Every row comes from one small tree of marks. Brackets hold a mark, then the marks that hang from it, in alphabetical order. Every link used is in the known rows. Which tree was each row made from?
Known rows
{liri kibo {negeva {deta kotek}} rusu}: [ 5.131  2.587  3.495 -2.882  0.340  2.095  0.062 -5.463  1.599  1.502
  1.598 -0.296  2.068  0.916  2.789  3.309  0.090 -0.014 -2.248  1.763
  0.521 -2.711  0.683  1.750]
{kibo {liri negeva}}: [ 0.551  3.803  1.458 -2.684 -1.180 -1.009 -1.398 -2.690  0.118 -2.233
 -0.454 -0.331  0.551 -1.788  2.151  0.720  0.114  1.796 -0.472  1.109
 -0.594  1.143  1.049  0.306]
{maba kibo}: [ 0.646  5.049 -0.046  0.880  0.457  0.130 -0.974 -1.998 -0.416 -1.775
  1.846 -1.757  0.245  1.129  1.827  2.228 -1.962 -0.622 -0.657  0.543
 -0.094  1.325 -0.405  0.397]
{maba kibo {negeva deta}}: [ 2.757  3.658 -0.491  0.967  0.343 -0.381 -1.547 -3.561 -0.640 -2.669
  1.465 -0.582 -0.236  2.445  2.545  3.438 -2.830 -1.800 -2.366 -0.913
  1.523 -0.782 -2.411  2.520]
{rusu {maba negeva}}: [ 1.734  2.080  1.311 -0.262 -2.564 -0.027 -0.525 -4.595 -0.441 -1.456
  1.457 -1.484 -1.842  1.460  2.096  0.000 -0.155 -0.267  0.438 -0.686
 -0.073  0.596  0.055 -1.160]
{deta {kotek maba} negeva}: [ 3.805  2.735  1.966 -1.570 -2.094 -0.146  2.006 -2.978 -2.624  0.670
  1.483  0.015  0.853  0.720  2.893  1.499  1.372 -0.793 -0.217 -0.640
 -1.813 -2.123  1.744 -1.408]
{kotek {maba kibo {rusu {deta negeva}}}}: [ 1.701  5.429  0.028  1.712 -0.973  1.740  1.038 -4.241 -1.324 -4.108
  0.364  2.548  5.472  0.179  3.620  2.668 -3.259 -0.704 -1.824 -0.265
 -0.886 -1.012  0.476 -0.443]
{deta kotek}: [ 2.875  2.501  1.664 -0.725 -0.806  0.276 -0.490 -2.211 -0.556  1.204
  1.739 -1.817 -1.159  1.612  1.498  1.156  1.100 -0.195  0.437 -0.025
 -0.580 -0.224  1.691 -0.108]
{kotek {maba {rusu deta liri}}}: [ 1.325  2.202  1.526  1.577 -0.672  4.367  1.173 -3.429 -1.499 -3.780
 -0.404  2.418  2.002 -0.580  2.487  1.315 -1.858 -0.776 -0.366  1.065
 -1.011 -0.915  1.186 -3.968]
{kibo {liri negeva {rusu deta}} maba}: [ 1.346  3.133  4.496 -0.416  0.760  1.086 -0.376 -5.998 -0.317 -2.551
 -1.329  3.002  4.195 -2.458  3.270  1.459 -1.146 -0.038 -0.573  0.586
  0.064  0.496  1.794 -0.002]
{deta {kotek {maba {rusu liri}}} negeva}: [ 2.940  3.732  1.332 -0.705 -2.072  2.356  3.395 -2.670 -2.018 -1.834
  1.747  1.216  1.465 -1.120  3.786  1.775  0.296 -1.782  1.459 -0.254
 -2.196 -1.620  3.010 -4.143]
{kotek {maba kibo}}: [ 0.417  4.556  0.953  0.650  0.441  0.699  0.679 -2.582 -2.171 -2.385
  2.488 -1.020  0.171  0.657  2.986  1.927 -1.723 -0.741 -1.375  0.875
 -1.179  0.143 -1.157 -1.907]
{rusu deta {maba kibo}}: [ 1.564  3.039  1.095  2.765 -1.087  1.433 -1.545 -5.121 -0.330 -0.241
  1.310 -0.051  1.668  1.074  3.392  2.736 -2.664 -0.243 -0.810 -0.464
 -0.337  0.707  1.866 -0.262]
{kibo {liri {negeva deta}} maba}: [ 1.753  2.488  3.127 -0.498  0.817 -0.058  0.189 -3.260 -0.233 -2.577
 -1.420  1.381  1.079 -2.051  2.412  2.846 -0.294 -1.538 -1.428  0.694
  1.156 -1.785 -0.417  0.103]
{maba {kibo liri} {negeva deta} rusu}: [ 0.901  5.762  0.103  0.843  0.354  0.314 -0.800 -3.630 -0.132 -7.116
  1.378  0.632  1.553  0.733  4.789  4.392 -3.796 -1.263 -1.693 -1.010
  1.859  1.419 -1.438  1.636]
{maba {kibo {liri {negeva deta} rusu}}}: [ 1.763  4.498  1.828 -0.795  1.526 -0.028 -0.788 -4.439 -0.439 -2.729
  1.189  1.388  3.671 -1.202  4.562  4.272 -1.850 -0.040 -2.560  0.531
  0.411  0.191  0.445  2.453]
{maba kibo negeva {rusu {deta kotek}}}: [ 2.760  4.980 -0.213  1.063 -1.067  1.016 -2.025 -5.768  0.265 -2.438
  2.365  0.104  1.835  1.714  4.272  2.017 -3.789 -0.134  0.087 -1.867
  0.068  0.951  1.494  1.584]
{liri {kibo {maba negeva}}}: [ 1.541  4.953  2.707 -0.678 -0.177  1.272  0.574 -4.306  0.803 -3.779
  0.555 -1.810 -1.756  1.090  1.756  1.461 -2.201 -1.941 -0.112  1.287
  1.715  0.672 -2.979 -1.878]
{maba rusu}: [ 0.494  3.968  0.513  0.382 -0.238  1.574  0.237 -1.469  0.976 -3.650
  0.547 -0.620  0.886  0.934  0.376  0.234 -0.274 -0.477 -0.002  1.495
  0.586  0.694 -0.270 -0.686]
{kotek maba}: [ 1.154  2.515  1.869 -0.428 -0.404  1.129  1.059 -1.967 -2.044 -1.958
  0.997 -0.523 -0.467  0.943  1.360  0.499  0.379 -0.470 -1.203  1.314
 -0.863 -0.867 -1.089 -2.301]
{negeva {deta {kotek {maba kibo}}}}: [ 3.540  2.516  1.812  1.090  0.776  1.071  0.937 -3.425 -2.736  0.288
  3.174 -0.445  0.175  1.677  4.182  4.394 -1.182 -2.081 -2.288 -0.591
 -0.594 -2.872 -0.084 -0.393]
{kibo {liri {negeva deta} rusu}}: [ 2.393  2.358  3.036 -1.897  0.725  0.281 -0.382 -3.937 -0.212 -2.214
 -0.391  1.820  3.076 -0.947  2.836  2.762  0.324  0.259 -2.346  0.931
  0.583 -0.804  0.765  2.085]
{kotek {maba kibo {rusu liri}}}: [-0.312  5.495 -0.005  1.554  0.461  3.203  1.957 -2.344 -1.615 -4.840
  2.750  0.145  0.885 -1.198  3.759  2.423 -2.773 -1.723  0.408  1.333
 -1.493  0.740  0.142 -4.671]
{rusu liri maba}: [ 1.347  1.583  1.563  1.139 -1.735  2.122  0.662 -2.795 -0.845 -0.318
  1.109 -0.830 -1.611 -0.521  2.133  1.352  0.112 -1.052  1.397  0.609
 -1.132  0.547  2.398 -3.905]
{deta negeva}: [ 2.507  3.504  0.185 -0.689 -1.724 -0.524  0.234 -1.622 -0.436 -1.149
 -0.568 -0.204  1.383  0.936  0.652  1.315  0.445 -0.630 -0.543  0.238
 -0.268 -0.509  0.594  0.815]
{deta kotek negeva}: [ 4.064  3.302  1.076 -1.220 -2.146 -0.712  0.312 -2.304 -0.847  1.229
  0.773 -0.737  0.760  1.228  1.763  1.726  1.156 -0.594  0.473 -0.812
 -0.742 -0.932  2.558  0.727]
{kotek {maba {kibo liri} negeva rusu}}: [-0.877  6.849  0.900 -0.423 -0.594  0.599  0.815 -4.376 -1.871 -7.898
  2.756  0.167  0.928 -0.675  5.792  2.181 -3.580 -0.011 -0.644 -0.432
 -0.272  2.633 -1.356 -2.026]

Write each row's tree
[ 2.243  3.692  4.888  1.220  1.376  3.951  0.808 -5.657  0.864 -2.333
 -0.326  1.027  2.926  0.959  2.077  2.661 -2.384 -1.611 -1.357  2.050
  1.427  0.139 -0.480 -1.126]
{liri {kibo maba} {rusu deta}}
[ 2.490  3.077  0.482  0.731  0.291  0.346  0.239 -4.114 -2.538 -3.291
  2.110  0.300 -0.314  2.088  3.642  3.261 -2.638 -2.047 -3.042 -0.787
  0.381 -2.048 -3.112  0.277]
{kotek {maba kibo {negeva deta}}}
[ 1.976  3.268  0.593  1.899 -1.913  0.467 -2.149 -6.704 -0.546 -1.317
  1.705  0.034  0.552  1.528  3.961  2.141 -3.666 -0.149 -0.660 -1.624
 -0.146  0.903  0.735  0.395]
{rusu deta {maba kibo negeva}}
[ 2.510  2.204  2.854  1.218 -2.260  4.554 -0.154 -5.543  0.534 -0.649
 -0.130 -0.233  0.128 -0.014  3.198  3.192 -2.536 -0.060 -0.259  1.577
 -0.325  0.403  2.246 -3.463]
{rusu deta {liri kibo} maba}
[ 3.228  1.061  1.551 -0.423 -0.536  0.680  0.538 -3.599 -2.343 -2.678
  0.443  0.771 -0.955  2.386  2.104  1.764 -0.603 -1.647 -2.862 -0.363
  0.827 -3.014 -2.936 -0.306]
{kotek {maba {negeva deta}}}
[ 1.743  3.222  1.968 -1.853 -2.421  2.573  0.348 -4.896  1.616  0.083
  0.838 -1.756 -0.858 -2.232  2.731  1.518 -1.060  0.648  0.711  2.576
 -1.319 -0.066  1.613 -3.730]
{rusu {liri kibo negeva} maba}
[ 3.008  1.626  1.910  1.194  0.713  0.420  0.167 -3.432 -0.807 -2.625
 -0.446  0.546 -1.096  1.779  1.119  2.116 -1.003 -3.727 -1.233 -0.471
  2.208 -2.265 -2.767  0.294]
{kibo {maba {negeva deta}}}
[ 3.211  3.267  2.872  0.200  0.464  1.898  0.623 -4.396  0.715 -3.510
 -0.151 -0.638 -1.193  1.892  1.880  3.345 -2.371 -3.192 -2.029  0.910
  2.871 -1.771 -3.920 -0.403]
{liri {kibo {maba {negeva deta}}}}
[ 4.990  0.966  2.534 -1.855  0.405  0.674 -0.244 -4.481  0.183  2.246
  1.275  0.896  2.057  0.758  2.144  2.030  1.500 -0.625 -1.512  0.261
 -0.254 -3.147  1.704  2.301]
{liri {negeva {deta kotek}} rusu}
[ 2.366  3.211  0.954  0.552 -1.829  2.215  1.500 -3.690 -1.167 -3.598
 -1.077  3.076  4.698  0.467  2.133  1.050 -1.132 -0.423 -1.680  0.245
 -0.617 -2.125  0.750 -0.880]
{kotek {maba {rusu {deta negeva}}}}
[ 2.784  3.704  1.314  1.453  0.956  2.173  1.580 -3.376 -1.492 -2.098
  3.364  0.288  1.627  1.296  4.425  3.956 -1.653 -2.383 -1.698 -0.186
 -0.246 -2.384 -0.141 -1.113]
{negeva {deta {kotek {maba kibo rusu}}}}
[ 4.889  1.145  1.283 -0.644 -0.975 -0.239 -1.058 -3.658 -0.895  0.240
  1.202 -0.574 -1.601  3.009  2.284  2.389  0.044 -1.547 -1.126 -1.614
  0.983 -2.279 -0.060  2.074]
{maba {negeva {deta kotek}}}
[ 2.474  0.628  1.393  0.174 -2.668  1.964 -1.210 -5.561  0.051  1.400
 -0.655  1.310  0.982 -1.909  2.343  0.841 -0.766  0.718  0.493  0.551
 -1.867 -1.303  3.762 -2.068]
{rusu deta {liri negeva} maba}
[ 3.505  1.909  3.744 -1.470 -0.470  2.611  0.689 -6.287  1.926  0.122
  1.057  0.054  2.173  0.298  2.721  2.876 -0.287 -0.204 -2.349  2.349
  0.494 -2.227  0.023  0.033]
{liri kibo {negeva deta} {rusu maba}}
[ 2.645  1.354  3.855 -0.104 -0.838  0.873  0.286 -6.067 -1.270 -3.451
  1.281  1.396  0.713  1.064  4.879  3.320 -0.438 -1.115 -1.385 -1.232
  1.302  0.398  0.584  0.218]
{kibo {liri {rusu {maba {negeva deta}}}}}
[-0.839  5.137  2.905  0.935  0.679  1.548  1.388 -2.103  0.104 -6.345
  0.009  0.380  1.173 -1.476  2.521  1.681 -1.005 -1.853  0.969  0.887
  1.172  2.132  0.056 -2.852]
{kibo liri {maba rusu}}
[ 1.671  4.808  1.628  1.655 -2.511 -0.110 -0.750 -5.474 -1.440 -2.142
  0.208  1.470  3.922 -0.861  5.672  4.509 -2.996  0.280 -0.755 -1.771
 -0.584  1.632  3.546  0.410]
{rusu {deta negeva} {maba {kibo liri}}}
[ 1.732  2.852  0.295  1.365 -1.656  1.547 -1.702 -6.053 -0.144  0.911
  0.689  0.811  1.652 -2.199  3.801  2.323 -2.933  0.509  0.225  0.118
 -2.037 -0.244  3.475 -1.572]
{rusu deta {liri negeva} {maba kibo}}
[ 4.950  2.029  1.106  0.381 -2.432  1.433 -0.301 -3.807 -1.591  1.691
 -0.678  1.636  1.783  0.033  2.885  2.997 -0.495 -0.750  0.651 -1.325
 -1.451 -1.425  4.678 -0.294]
{rusu {deta kotek negeva} liri}
[ 2.046  4.436  0.940 -1.034 -1.223  4.240 -0.658 -4.854  2.695 -2.915
 -1.176  1.006  2.665 -1.747  2.016  1.633 -3.070  1.180 -0.443  2.833
 -0.295 -0.288  1.354 -1.588]
{maba {rusu deta {liri kibo negeva}}}
[ 4.051  1.482  3.263  0.350 -0.093  2.004 -0.976 -4.957 -0.728  1.425
  1.150  1.062  2.512  1.969  2.490  1.746  0.034 -0.040 -0.617 -0.440
 -0.417 -0.406  3.150  1.226]
{liri {rusu {deta kotek}}}
[ 3.577  2.990  2.810 -2.211  0.838  2.254  0.043 -4.714  1.918 -0.976
  0.119  0.243  2.624  0.696  1.658  2.838 -0.561  0.030 -3.187  2.837
  1.092 -2.274 -1.267  1.737]
{liri kibo {negeva deta} rusu}
[ 3.390  1.447  3.471 -2.626 -0.909 -0.009  0.529 -4.108 -2.202 -0.007
  0.833  1.150  0.573 -1.122  4.547  2.902  0.845  0.391 -2.027 -0.169
 -1.032 -3.029  1.390 -0.399]
{kibo {liri {negeva {deta {kotek maba}}}}}
[ 0.428  6.372  1.768 -0.609  0.417 -0.448 -0.886 -4.858 -1.275 -5.260
  2.773 -0.175  1.426  0.242  5.251  2.858 -3.019  0.076 -0.537 -0.815
  0.259  3.909  0.013  0.922]
{maba {kibo {liri rusu}} negeva}
[ 0.732  3.677  0.829 -0.918 -1.087  1.291  1.289 -3.662 -0.873 -5.370
  1.507  0.316 -0.033  1.073  2.014 -0.466 -0.933 -0.617 -0.512  0.373
 -0.111 -0.267 -2.053 -2.134]
{kotek {maba negeva rusu}}
[ 0.511  4.678  0.674  2.140  0.258  2.779  0.228 -4.040 -1.109 -4.216
  1.192  1.448  3.464  0.541  3.454  2.102 -3.520 -0.508 -1.730  0.557
 -0.557 -0.268 -0.293 -1.338]
{kotek {maba kibo {rusu deta}}}
[ 0.445  2.803  4.216 -0.144 -0.896  1.387  0.969 -4.526 -0.929 -2.647
  1.736  0.129  1.401 -0.393  4.189  2.071  0.464  0.078  0.257  0.294
 -0.296  2.677  2.647 -1.843]
{kibo {liri {rusu maba}}}
[ 2.845  3.465  3.556 -0.024  0.295  3.719 -0.527 -5.117  1.061 -1.831
  0.016  0.377  3.147  1.952  1.959  2.533 -2.136  0.525 -2.302  2.104
  0.804  0.573  0.048  0.608]
{liri kibo {rusu deta}}
[ 0.821  3.725 -0.541 -1.278 -0.801  1.815 -0.037 -2.330  1.328 -2.587
 -0.016  0.225  0.856 -2.267  0.967 -0.164 -0.330  0.108  1.202  1.937
 -1.088 -0.135  1.357 -2.127]
{maba {rusu {liri negeva}}}
[ 3.509  4.421 -0.224  0.933  0.112  0.601 -0.693 -4.242  0.064 -2.580
  2.998 -0.375  0.534  2.254  3.944  3.502 -2.564 -2.002 -0.907 -1.575
  1.174 -0.926 -0.434  1.946]
{maba kibo {negeva {deta kotek}} rusu}
[ 2.729  0.982  1.728  0.854 -2.870  0.839 -1.669 -6.184 -0.445 -0.879
  0.009  0.354 -0.106  1.871  2.401  0.452 -1.414  0.172 -0.467 -1.261
  0.273 -0.112  1.011 -0.052]
{rusu deta {maba negeva}}
[ 4.718  1.753  2.342 -0.388 -2.399  0.807  0.837 -4.534 -2.694  1.186
 -0.077  1.908  2.553  1.083  3.209  2.070  0.058 -0.245 -1.137 -1.225
 -1.736 -2.878  2.629 -0.350]
{rusu {deta {kotek maba} negeva}}
[ 3.504  3.401  4.120  0.047  1.720  2.696  1.464 -5.531  0.668 -3.834
  0.591  0.428  0.746  2.059  2.537  3.416 -2.208 -3.482 -2.127  1.194
  2.742 -1.371 -3.294 -0.174]
{liri {kibo {maba {negeva deta}}} rusu}
[ 1.034  4.197  0.174  0.704 -1.738 -0.564 -1.045 -5.071 -0.467 -1.894
  3.122 -1.917 -1.118  1.151  3.619  1.607 -2.411 -0.646  0.238 -1.163
 -0.313  1.556 -0.065 -0.635]
{rusu {maba kibo negeva}}
[ 1.031  2.930  3.607 -1.086 -1.823  0.460  0.231 -5.963 -1.144 -3.696
  2.062  0.205  0.397  0.189  4.857  1.391 -0.443  0.106  0.526 -0.932
  0.072  2.889  1.519 -1.235]
{kibo {liri {rusu {maba negeva}}}}
[ 2.758  2.365 -0.140  0.783 -0.341  2.488  0.361 -2.741  0.201 -4.694
  0.038  1.182 -0.417  1.099  1.743  2.269 -1.758 -2.394 -0.357  0.001
  1.384 -1.205 -0.855 -0.766]
{maba {negeva deta} {rusu liri}}
[ 3.109  3.220  3.231  1.099  0.718  2.224  0.332 -6.133 -2.708  0.323
  3.318  1.335  3.191  1.321  5.222  3.079 -1.959 -0.499 -1.400 -0.687
 -1.671 -0.571  2.200 -0.607]
{liri {rusu {deta {kotek {maba kibo}}}}}
[ 2.479  2.208  0.179  1.055 -0.564  1.173 -0.341 -4.471 -0.173  0.555
  1.447  0.204  0.381 -1.719  3.727  3.720 -1.772 -1.430 -0.542  0.353
 -1.030 -1.870  1.809 -1.198]
{rusu {liri {negeva deta}} {maba kibo}}
[ 3.271  0.381  1.471  0.704 -1.867  0.509 -0.449 -4.608 -0.461 -1.168
  0.689 -0.116 -1.381  2.434  2.017  1.991 -0.363 -1.572 -1.307 -1.036
  1.118 -1.898 -0.830  0.398]
{rusu {maba {negeva deta}}}
[ 3.752  2.601  1.327 -1.006  0.215  0.039  0.208 -4.402 -1.611  1.377
  2.732  0.014  0.879 -0.049  4.083  3.245 -0.714 -0.824 -2.327 -0.114
 -1.510 -3.843  0.308  0.425]
{liri {negeva {deta {kotek {maba kibo}}}}}
[ 0.764  5.193 -0.349  2.533  0.278  2.200 -1.409 -3.484  0.703 -3.501
  0.712  0.650  3.447  1.029  2.252  2.342 -3.664 -0.198 -1.128  0.466
  0.387  0.999  0.397  0.866]
{maba kibo {rusu deta}}
[ 0.088  6.179  0.391 -0.099 -0.452  0.661 -2.139 -4.724  0.991 -4.625
  0.012  1.660  4.497 -2.235  4.165  2.456 -3.800  1.919 -1.074  0.448
 -0.358  1.836  1.828  1.206]
{maba {kibo {liri negeva}} {rusu deta}}
[ 4.175  2.187  0.892 -0.225 -0.717  0.956 -0.289 -3.688  0.359 -2.105
  1.432  0.113 -0.231  2.639  2.324  1.975 -0.465 -1.685 -0.573 -1.224
  1.444 -1.817 -0.234  1.412]
{maba {negeva {deta kotek}} rusu}
[-0.036  5.536  2.678 -1.975  0.674  0.150  0.857 -5.099 -1.994 -3.613
  2.711  1.002  3.171 -2.552  5.532  2.173 -1.519  1.070 -1.433  1.040
 -1.864  1.450  0.642 -1.159]
{kotek {maba {kibo {liri negeva rusu}}}}
[ 2.377  3.087  1.155 -1.097 -1.711  2.369  1.771 -4.214 -1.919 -3.199
  2.926  0.140 -1.429 -0.260  4.006  0.604 -0.688 -1.257  1.648 -0.668
 -1.624 -0.366  1.199 -4.353]
{deta {kotek {maba negeva {rusu liri}}}}
[ 0.798  3.797 -0.123  0.047 -1.443  0.757 -0.594 -4.434 -0.031  0.300
  2.187 -1.027 -0.194 -2.575  3.631  1.823 -1.791 -0.121  1.211  0.720
 -2.218  0.435  2.613 -2.763]
{rusu {liri negeva} {maba kibo}}
